Each row was made from one small tree. The marks that hang from a mark follow it in brackets, in alphabetical order. Every link used is in the known rows. Write each row's tree.
In the rows, zero is written as 128.
Known rows:
D{C F G}: [ 84 118 150 170 103 159 100  89 142  95 105  74 185  74 132 130 170 101
 132 116 160 131 158 106 119 119 127 141 105  72  92 147 151 113 113 106
 166  67 180 159 116 114 123 129 174 104 191 131 110 124 119 149 106 184
 210 116 172  96 112 158  62 117 127 101 138 170 160 126 183  93  75 125
 155 133 232 135 186]
C{D{F} E{M}}: [105 118 126 168  87 146 105 111 210  86 150 124 163 126 137 123 140 120
 128 124 145 149 179 109 121 122 131 114 153 116 142 156 127 135 150 109
 134  74 165 145 126 117 109 239 124 112 164 147 123 149 127 146 100 140
 147 118 136 136 131 142  98  73 150 133 130 146 123 117 182 119 135 166
 126  75 137 130 126]
F{H}: [108 123 168 161  85 147 113 121 131  88 140 112 160  76 128 128 146 111
 130 130 108 108 109 114  88 116 152 152 135 107 115 120 154 170 154 122
 142  74 183 158 128 105 130 119 106 114 156 127 117 170 121 133  89 145
 155  95 129 137 129 136  86  94 183 132 131 130 140 124 176  93 153 145
 118 116 122 130 180]
H{C{D{F} E}}: [106 112 146 149  84 168 106  97 176 106 144 124 159  89 136 139 181 123
 128 142 137 153 141  90  98 128 121 134 145 147 142 128 140 128 149 119
 156  92 180 157 139 122 117 184 144 118 164 136 120 157 106 144  98 142
 152 111 140 148 126 154 134  45 162 129 132 118 122 116 174  96 117 159
 128 100  97 153 157]
D{F}: [107 109 151 162  93 161 106 110 129  98 148 107 161  85 136 136 162 100
 125 132 141 110 112 112 107 125 140 137 115 122 106 130 143 125 131 114
 151  75 175 151  79 112 141 140 131 110 180 121 124 147 132 141 105 156
 178 103 149 130 117 140  95 130 139 120 108 153 144 119 170 111 128 137
 126 123 137 141 198]
H{C{E}}: [117 108 157 145  82 168 106  87 148 109 144 124 158  82 139 140 183 117
 121 134 121 136 123  95  96 119 131 144 141 146 138 118 142 142 156 129
 164 108 181 162 166 120 118 145 138 115 142 138 115 170 113 146 102 147
 162 105 128 140 124 156 145  55 151 134 125 106 128 111 168  88 108 155
 122 112 100 161 151]
D{C{E} F G}: [ 82 116 146 168 103 161  94  88 181  94 109  84 179  83 132 129 165 104
 132 106 161 143 175 102 129 117 124 129 123  62 105 151 149 114 130 118
 164  70 182 159 132 120 120 145 173 104 181 130 106 119 111 146 109 189
 199 118 173  91 112 174  67  96 129 108 128 169 156 131 190  96  75 127
 150 113 240 124 166]
A{D{F}}: [100 127 159 159  89 180 100 114 127  92 145 121 160  89 126 155 154 115
 117 136 128 114 135 117  84 121 156 143 134 147 108 124 140 112 134 102
 145  58 170 155  57  98 133 171 139 110 185 120 131 165 139 141  95 150
 181 109 179 120 122 109 116 132 166 120  99 144 148 101 164 110 137 144
 103 105 146 138 203]
M{E{C{D{F G}}}}: [112 105 155 145  90 149  95  97 162  85 132 112 170 115 127 110 148 108
 133 122 124 119 131  95 121 115 150 122 124 110 121 137 136 137 120 113
 148  62 174 135 143 129 123 201 135 118 155 145 112 161 125 156 106 154
 157 113 118 145 115 158 130 127 118 122 136 118 124 121 169  97 101 154
 116 104 140 150 168]
F{D{G}}: [108 137 163 156  94 139 109  98 147  83 137 107 171 123 132 123 129 118
 139 132 119 113 117 139  94 118 148 150 115 117 106 115 155 137 136 118
 153  59 187 148 141 107 102 111 143 114 168 129 114 178 114 147  81 147
 162 115 143 119 116 136  86 126 180 121 107 134 154 129 152  91 148 160
 130 123 110 149 176]
E{C{D{F G}} M}: [ 97 111 128 170  85 110 119  94 174  85 125 104 185 104 150 116 154 106
 137 130 134 132 144 117 110 112 130 135 124 117 119 157 128 172 130  90
 162  81 149 142 148 117  95 221 135 105 144 154 110 154 150 171 101 127
 166 118 124 147 132 136 104 116 148 117 185 136 124 119 187  87 114 162
 144  94 154 143 130]
G{D{C}}: [112 120 156 160  83 176  96  64 152  89 127 106 166  93 128 150 164 113
 144 138 143 131 126 110 102 113 153 131 125  84 125 111 127 129 151 101
 137  75 174 146 122 117 131 179 141 118 164 133 112 158 142 153  92 156
 172 104 156 111 132 125 106 147 193 116  92 136 126 116 179 101 100 147
 106 110 125 172 145]
F{D{C} H}: [ 98 129 180 160  84 144 109 109 163  80 118 102 170  77 120  99 146 119
 142 126 112 111 130 125  85 112 163 146 130  70 110 118 161 170 148 124
 145  75 194 171 136 110 108 101 112 119 155 125 122 165 102 144  73 147
 151  97 158 116 116 142  77  96 230 136 133 139 144 131 155  76 165 147
 132 113 120 133 175]
E{C}: [114 104 149 150  83 139 114  78 139  99 120 118 159  86 151 127 160  93
 127 136 122 114 102 107 105 116 154 140 132 129 116 118 128 170 151 118
 155  92 162 145 145 122 121 165 127 113 135 138 105 173 137 161 107 143
 161 102 105 154 128 144 138 116 143 132 129 119 126 126 173  87  98 144
 112 115 134 150 151]
M{E{C{D}}}: [121 100 158 139  86 153  97  95 154  87 135 122 162 117 128 113 145 109
 129 125 122 117 121  96 120 112 157 121 133 112 131 129 129 145 130 118
 144  70 172 136 150 129 126 208 120 121 145 149 113 176 123 160 107 150
 149 107 104 150 119 151 146 120 124 130 127 107 119 122 164  95 103 159
 106 103 108 157 159]
M{E{C}}: [123  95 164 140  86 153  94  96 140  91 140 118 162 104 130 114 154 102
 127 121 116 104 118  99 120 108 159 126 125 115 124 126 131 149 129 120
 151  74 174 138 146 128 128 179 120 118 138 143 112 173 129 160 110 156
 156 104 103 141 114 153 146 134 115 131 122 107 124 118 161  93  98 149
 108 110 121 157 166]
D{C{E{M}} F{H} G}: [ 74 119 152 180  99 142 102 108 189  87 114  77 192  71 127 116 162 107
 134 102 149 141 193 102 125 111 120 137 122  49 106 166 160 143 136 111
 165  70 181 170 143 117 106 146 156 101 171 132 108 113 114 144 100 178
 195 116 174  88 115 174  44  83 167 115 171 167 155 127 193  86 106 129
 169  99 252 107 159]
A{D}: [111 128 163 154  85 178 104 104 117  90 145 129 156  97 126 157 145 123
 113 140 119 114 133 119  79 118 162 149 144 155 118 112 133 122 141 106
 142  62 168 149  91  97 127 164 137 113 168 130 129 182 137 141  93 146
 175 109 157 124 130 100 131 124 168 127  96 129 144 101 158 105 127 154
  91 108 138 146 185]

Write each row's tree:
[105 109 135 155  87 141 115  90 165  94 114 117 161  96 147 124 160 100
 133 140 137 130 118 104 104 125 145 130 134 125 116 128 128 158 146 111
 147  81 163 137 122 119 120 205 130 115 153 138 111 163 132 159 102 138
 151 106 124 159 128 141 129 104 158 125 135 131 119 130 181  93 110 149
 119 102 129 141 152] : E{C{D{F}}}
[ 98 125 162 159  84 140 112 115 171  90 134 114 172  79 126 125 161 129
 131 130 111 142 147 102  87 115 130 152 147 116 132 135 156 169 154 119
 157  84 183 163 165 113 103 157 126 115 147 138 119 164 111 139  85 135
 149 107 136 143 132 153  98  40 199 133 169 116 131 119 182  80 150 162
 140  98 116 134 152] : F{H{C{D{G} E{M}}}}
[ 83 136 161 168  92 162 104 123 149  85 141 110 177  87 120 150 157 126
 123 126 123 131 170 112  85 114 133 153 135 129 107 143 158 128 136 103
 162  52 174 161  96  97 106 167 150 106 176 125 125 156 135 139  88 148
 184 120 190 116 121 133  94  96 191 116 149 139 155 101 176  95 139 150
 133  91 173 123 196] : A{D{F{H{C{E{M}}}} G}}
[ 91 136 171 166  90 129 107 107 190  73 120  96 184  99 119  96 138 124
 143 112 113 129 162 127  97 106 146 148 131  53 115 136 168 171 151 125
 154  68 196 173 172 111  89 115 129 112 151 132 114 159 104 147  71 157
 158 110 160 100 116 159  60  80 226 133 156 142 151 135 168  74 159 153
 152  98 158 122 154] : F{D{C{E{M}} G} H}
[112 112 144 152  78 157 108  93 180 100 147 128 164  96 139 135 174 129
 125 139 126 150 144  96  95 121 124 135 148 148 151 133 133 145 151 116
 158 103 172 158 170 123 105 188 136 115 144 153 120 169 115 153  96 129
 153 113 125 146 133 145 142  45 157 132 149 109 119 105 174  91 121 170
 129  95  87 161 132] : H{C{D E{M}}}
[ 94 118 151 172  85 167  92  90 192  84 137  98 178  87 125 134 170 117
 148 129 146 138 153 104 115 110 140 125 126  59 124 139 140 139 158  98
 137  72 177 157 111 120 122 195 129 113 165 121 117 134 140 150  89 156
 168 109 178 104 128 144  84 127 214 119 116 152 129 117 186 102 120 141
 131  83 151 144 149] : G{D{C{E{M}} F{H}}}
[ 99 129 129 162  99 153 101 103 206  89 133 121 165 133 131 131 129 122
 129 127 149 156 178 105 120 129 128 120 154 109 131 147 141 112 147 123
 136  54 178 139 133 114 115 221 156 113 181 138 112 151 113 138  97 161
 151 124 143 134 128 153  86  65 147 123 116 148 135 138 187 119 116 158
 126  85 158 126 150] : C{D{F G} E}
[114 119 127 161  82 147 107 103 205  84 145 134 158 133 136 126 129 128
 124 129 132 147 172 111 115 118 139 117 165 122 153 145 121 144 157 114
 132  80 164 140 160 116 108 231 120 112 145 153 119 167 125 149  96 138
 143 115 114 139 139 132 116  66 143 138 128 129 119 118 183 114 130 175
 115  75 121 144 105] : C{D E{M}}
[ 97 128 172 163  80 139 106 109 187  77 126 106 174  90 123  92 144 122
 141 116 110 119 155 124  96 108 161 138 138  66 122 129 158 176 159 126
 144  81 193 172 158 111  97 114 106 116 143 130 121 165  99 147  74 144
 144 100 155 109 119 152  78  78 228 144 143 138 143 130 160  78 166 151
 140  95 130 125 155] : F{D{C{E{M}}} H}
[ 95 117 161 161  88 187  97 102 133  92 121 110 165  73 125 151 164 115
 116 130 142 121 156 106  90 118 158 138 132 120 108 128 136 111 130 100
 150  65 171 159  66 102 132 162 151 110 182 124 129 151 132 147  98 160
 192 109 189 106 118 113 118 128 168 117 102 154 145 102 165 102 111 135
 111 109 176 139 195] : A{D{C F}}
[101 124 155 165  86 171  97 101 171  91 153 107 171  88 125 149 168 118
 151 142 133 134 119 108 100 117 135 136 121 100 122 122 149 136 162 106
 143  66 184 153 103 117 126 185 132 118 174 118 120 151 143 141  86 148
 155 109 174 129 125 139  97 122 224 119 108 137 129 116 183 106 144 144
 125  87  94 148 167] : G{D{F{H{C{E}}}}}
[ 98 119 149 159  95 156  98  71 171  93 106  96 170  97 133 133 153 109
 125 112 148 141 172 105 122 113 137 137 141  76 118 136 141 127 140 121
 159  78 182 154 178 118 117 141 170 106 157 146  98 146 107 149 104 186
 191 117 140  99 124 159  90  80 130 114 127 144 149 129 187  92  63 140
 131 117 224 141 142] : D{C{E} G}
[102 126 157 166  85 169 100 100 155  91 149 104 171  82 125 151 171 120
 152 146 132 132 108 111  96 117 136 141 113  97 118 120 151 136 153  99
 144  64 180 153  91 116 129 172 131 118 178 113 121 152 146 144  84 143
 162 106 177 131 127 132  93 141 224 116 110 137 130 116 179 103 145 145
 128  96  89 151 179] : G{D{F{H{C}}}}
[ 79 132 161 168  96 176  98 109 163  85 117 104 176  81 117 143 154 124
 122 115 135 133 187 106  95 114 145 144 142  92 106 141 154 120 136 106
 153  52 181 161  99 102 115 167 162 108 181 125 121 142 122 139  91 168
 188 118 194  97 118 137  86  92 185 115 131 154 157 114 180  96 113 137
 126  90 211 119 190] : A{D{C{E} F{H} G}}
[114 112 147 145  82 169 107  90 170 104 138 131 155  96 136 141 177 127
 123 139 127 151 137  93  92 125 128 136 153 147 148 120 137 139 158 126
 155  96 179 156 161 121 116 185 141 120 150 146 119 172 102 147  97 139
 148 108 127 151 130 149 145  40 156 134 130 107 118 113 174  95 110 164
 119 102  91 161 143] : H{C{D E}}
[ 96 144 176 161  91 127 111 119 156  77 134 101 175 101 119 110 127 122
 146 128 101 114 126 139  85 115 149 160 118  91 102 121 173 164 146 122
 151  51 198 161 142 102 100 101 128 116 166 122 114 176 109 138  69 145
 148 108 155 119 116 143  62  98 228 128 138 133 155 137 161  80 181 156
 143 112 115 125 187] : F{D{G} H}
[ 81 129 159 168  99 141 106 122 154  95 135  88 181  76 127 133 168 111
 137 122 128 135 136 107 103 120 112 158 114 102 102 144 173 139 135 117
 170  60 189 162 119 110 115 127 158 108 183 119 111 135 118 135  96 162
 178 115 166 122 113 169  64  80 182 111 156 146 156 128 189  89 134 136
 162 112 175 119 197] : D{F{H{C{E}}} G}
[116  99 158 143  87 153  96 102 157  86 134 121 165 110 127 109 151 107
 130 125 127 116 126  95 119 114 151 119 128 111 126 134 134 141 125 116
 144  66 171 136 134 128 126 199 121 120 154 142 115 165 127 157 108 152
 154 108 116 149 115 154 138 127 122 129 133 115 121 121 162  97 110 153
 113 102 111 153 170] : M{E{C{D{F}}}}
[108 106 131 163  77 117 122  88 168  86 128 116 174 104 152 116 151 105
 131 134 130 126 135 113 105 111 143 133 139 132 131 143 118 181 141  95
 155  96 148 141 163 120  97 223 115 109 126 158 108 169 148 173 102 115
 157 110 107 155 138 128 131 108 142 131 170 122 113 112 182  87 123 169
 127  93 128 152 116] : E{C{D} M}
[ 83 129 161 167 100 144 109 122 136  94 132  85 183  71 129 136 173 113
 140 126 130 129 128 108  96 121 116 161 107 109  96 141 172 139 126 112
 173  59 187 162 114 108 117 116 156 108 188 121 113 136 119 136  92 159
 182 114 168 127 114 164  65  88 178 110 160 147 158 127 185  88 138 136
 164 123 161 126 208] : D{F{H{C}} G}
